Each row was made from one walk, in order. Every step used is in the known rows, and no mark comes twice. Write each row's walk.
Known rows:
bopipu zadilo mevub: 9 6 12 -8 -1 -67 -9 3 0 7 -12 -4 40 10 4 -4 18 -19 5 -3 12
vuno nani rovude zadilo mevub lasi: -3 2 14 -12 -5 -56 4 0 10 1 -19 -7 53 19 0 42 38 -18 -14 -5 -10
bopipu zadilo: 17 8 7 12 -7 -47 -19 -2 2 -7 2 -4 20 -3 12 -7 11 -16 7 -3 2
rovude zadilo vuno nani teti lasi mevub: 12 -12 -5 -33 3 -33 -6 -21 5 -8 -4 11 50 -5 -22 71 -9 -16 0 1 -20
mevub lasi: 3 5 15 43 -6 -15 15 6 7 -16 -2 -5 16 -2 9 2 13 8 -9 4 -21
zadilo vuno: -1 -5 1 -16 3 0 5 3 7 -4 4 17 10 6 10 24 -19 -10 8 -3 -12
bopipu zadilo mevub lasi teti nani vuno: 1 14 4 -6 -10 -94 28 -5 -8 20 -22 12 48 -10 -18 60 19 -9 -3 -1 12
zadilo vuno nani: -7 -9 -18 -23 6 3 15 -10 -1 18 7 18 12 10 17 68 4 -14 4 -11 -15
nani teti: 17 9 -1 9 -1 -6 4 -11 -13 10 1 17 2 -11 -22 5 -15 1 6 6 2
teti nani: -3 6 -14 -18 1 -2 26 -10 -3 26 0 11 0 -6 9 29 21 -5 2 -8 5
vuno nani rovude: -2 -8 -17 -2 1 3 -6 1 -10 29 -7 4 -6 7 -6 30 11 -12 -11 -18 -11
nani bopipu: 10 5 13 12 6 3 8 -11 -5 3 -10 17 -3 4 -14 -5 -16 -3 -1 1 1
rovude zadilo vuno: -1 -1 9 -53 -3 -23 -11 -11 20 -27 3 11 35 11 11 41 -10 -23 13 1 0
mevub lasi teti nani rovude: -7 -2 -5 17 -9 -39 24 8 4 27 -15 10 11 -9 -8 30 30 -4 -18 -10 -15
rovude zadilo mevub lasi teti nani: -16 4 7 -35 -10 -78 38 -12 18 11 -16 4 55 0 -2 61 55 -9 -9 3 9
mevub lasi teti: -9 -5 11 31 -12 -44 20 5 13 -7 -7 -3 23 -6 -8 19 21 11 -16 8 -15
nani teti lasi mevub: 16 -8 2 15 3 -16 -6 -2 -6 -4 -9 1 20 -18 -34 7 -16 4 -8 6 -18
mevub lasi teti nani: -12 1 -5 11 -10 -41 44 -5 8 19 -6 10 20 -12 2 48 39 3 -13 -1 -8
zadilo mevub lasi teti nani rovude: -10 -2 0 -3 -6 -55 30 12 2 38 -24 9 25 0 -14 31 37 -9 -20 -10 -7
bopipu zadilo vuno nani: 6 -2 -12 -13 -1 -37 -1 -11 1 13 8 14 30 9 27 64 13 -25 10 -14 -12
rovude zadilo vuno nani teti lasi: 19 -10 0 -18 -4 -37 -7 -22 6 -5 9 10 41 -4 -14 72 -6 -24 2 2 -27
mevub lasi teti nani bopipu zadilo rovude: 24 14 12 36 4 -97 32 -17 12 1 -22 -9 51 -7 -6 34 38 -48 4 -2 0
lasi teti nani: -15 -3 -16 -26 -5 -28 31 -10 3 30 -5 13 9 -11 -5 46 31 -2 -4 -5 10

Which walk is each row?
-4 7 5 3 -11 -93 35 -4 8 23 -15 6 52 -6 7 43 55 -11 -8 -3 2 => bopipu zadilo mevub lasi teti nani
30 10 0 15 13 -62 6 -24 0 3 -14 -13 35 7 -5 34 20 -55 12 -9 6 => vuno nani bopipu zadilo rovude
-6 2 14 -59 -1 -46 -8 -8 12 -9 -14 -5 45 17 -7 18 18 -18 3 4 21 => rovude zadilo mevub
-7 -6 -11 -56 0 -17 1 -22 11 -1 6 13 34 15 17 83 11 -24 8 -7 -4 => rovude zadilo vuno nani
12 7 17 18 -6 -73 28 -11 11 6 -9 33 45 -3 13 51 10 -22 3 -4 -17 => mevub lasi teti nani bopipu zadilo vuno
-4 3 -1 -11 2 -20 36 -19 -3 32 -15 28 5 -6 -20 36 10 -6 -5 -2 9 => lasi teti nani bopipu
-14 -9 9 -22 -12 -80 8 0 14 8 -23 -3 56 12 -17 59 45 -13 -21 -2 -6 => vuno nani rovude zadilo mevub lasi teti
-15 -3 1 -73 -6 -69 4 -5 11 23 -25 6 44 10 -20 41 36 -25 -7 -7 22 => lasi teti nani rovude zadilo mevub
5 3 31 32 -8 -96 16 0 9 2 -24 7 52 4 -15 12 26 -6 -13 7 -4 => nani bopipu zadilo mevub lasi teti
2 6 27 -6 -6 -58 -4 8 15 -15 -22 -9 50 15 -5 6 24 -14 -12 1 -8 => nani rovude zadilo mevub lasi
12 -11 -12 8 5 -13 2 -11 -11 13 -6 3 22 -14 -31 41 -2 1 -10 -1 -21 => vuno nani teti lasi mevub
-5 8 21 -24 -4 -70 39 -22 11 14 -26 20 50 5 -17 51 35 -14 -9 5 11 => rovude zadilo mevub lasi teti nani bopipu
4 -3 -2 -8 11 7 19 -20 -6 21 -4 33 9 13 0 56 -12 -16 2 -8 -13 => zadilo vuno nani bopipu
21 9 4 18 0 -43 -6 -22 -8 14 -5 13 21 5 4 26 11 -22 3 -9 0 => vuno nani bopipu zadilo
24 -5 7 30 -4 -21 -6 -4 -4 -1 4 1 11 -17 -27 4 -17 -2 -6 7 -24 => nani teti lasi
0 4 5 9 -11 -89 15 10 4 34 -24 6 41 -1 -5 25 45 -20 -15 -13 -6 => bopipu zadilo mevub lasi teti nani rovude
10 -5 -12 -4 -1 -33 -16 2 -3 22 -3 16 17 11 13 44 4 -31 1 -22 -19 => bopipu zadilo vuno nani rovude
-7 -3 6 -35 -12 -56 12 -4 24 -5 -10 20 45 3 5 66 16 -25 -5 -6 -14 => mevub lasi teti nani rovude zadilo vuno
-6 2 5 -22 -16 -59 7 -6 19 -2 -15 2 37 -3 -6 44 37 -17 -12 -4 -1 => mevub lasi teti nani rovude zadilo
7 10 2 -3 7 2 31 -20 -9 26 -10 27 -3 -2 -5 21 3 -8 1 -6 5 => teti nani bopipu
0 0 -3 -63 -2 -24 -2 -8 14 1 -5 22 28 8 9 50 1 -33 9 -12 -1 => teti nani rovude zadilo vuno
21 7 18 5 2 -39 -6 -8 4 -7 -4 27 27 8 11 14 -21 -27 14 -5 -9 => nani bopipu zadilo vuno
-1 9 18 -18 -5 -58 16 1 12 5 -21 -1 51 10 2 29 40 -18 -10 -4 -3 => teti nani rovude zadilo mevub lasi
-1 6 10 23 -2 -34 45 -15 2 21 -16 24 16 -7 -12 37 20 -1 -12 2 -6 => mevub lasi teti nani bopipu
-9 5 -17 -31 -5 -30 26 -14 -13 26 -12 18 7 -16 -29 62 -5 0 0 -3 17 => lasi teti nani vuno
-3 -11 -17 -16 4 2 0 3 -5 27 -4 17 2 12 4 48 -2 -19 -5 -19 -21 => zadilo vuno nani rovude
1 12 -15 -24 1 -5 21 -13 -19 22 -7 15 -1 -12 -14 47 -13 -4 6 -6 13 => teti nani vuno
1 3 -14 -7 0 -2 9 3 -7 33 -9 12 -8 -4 -2 13 12 -13 -6 -17 -3 => teti nani rovude
16 14 17 36 -10 -80 23 -15 5 11 -13 17 36 -9 3 27 28 -15 -4 -1 -4 => mevub lasi teti nani bopipu zadilo
-5 6 16 5 2 -50 51 -11 0 30 -25 25 31 2 -17 38 27 -3 -13 1 1 => zadilo mevub lasi teti nani bopipu
23 -8 -6 8 3 -48 -9 -11 -5 3 -3 12 47 -10 -14 54 -7 -18 1 -5 -27 => bopipu zadilo vuno nani teti lasi mevub
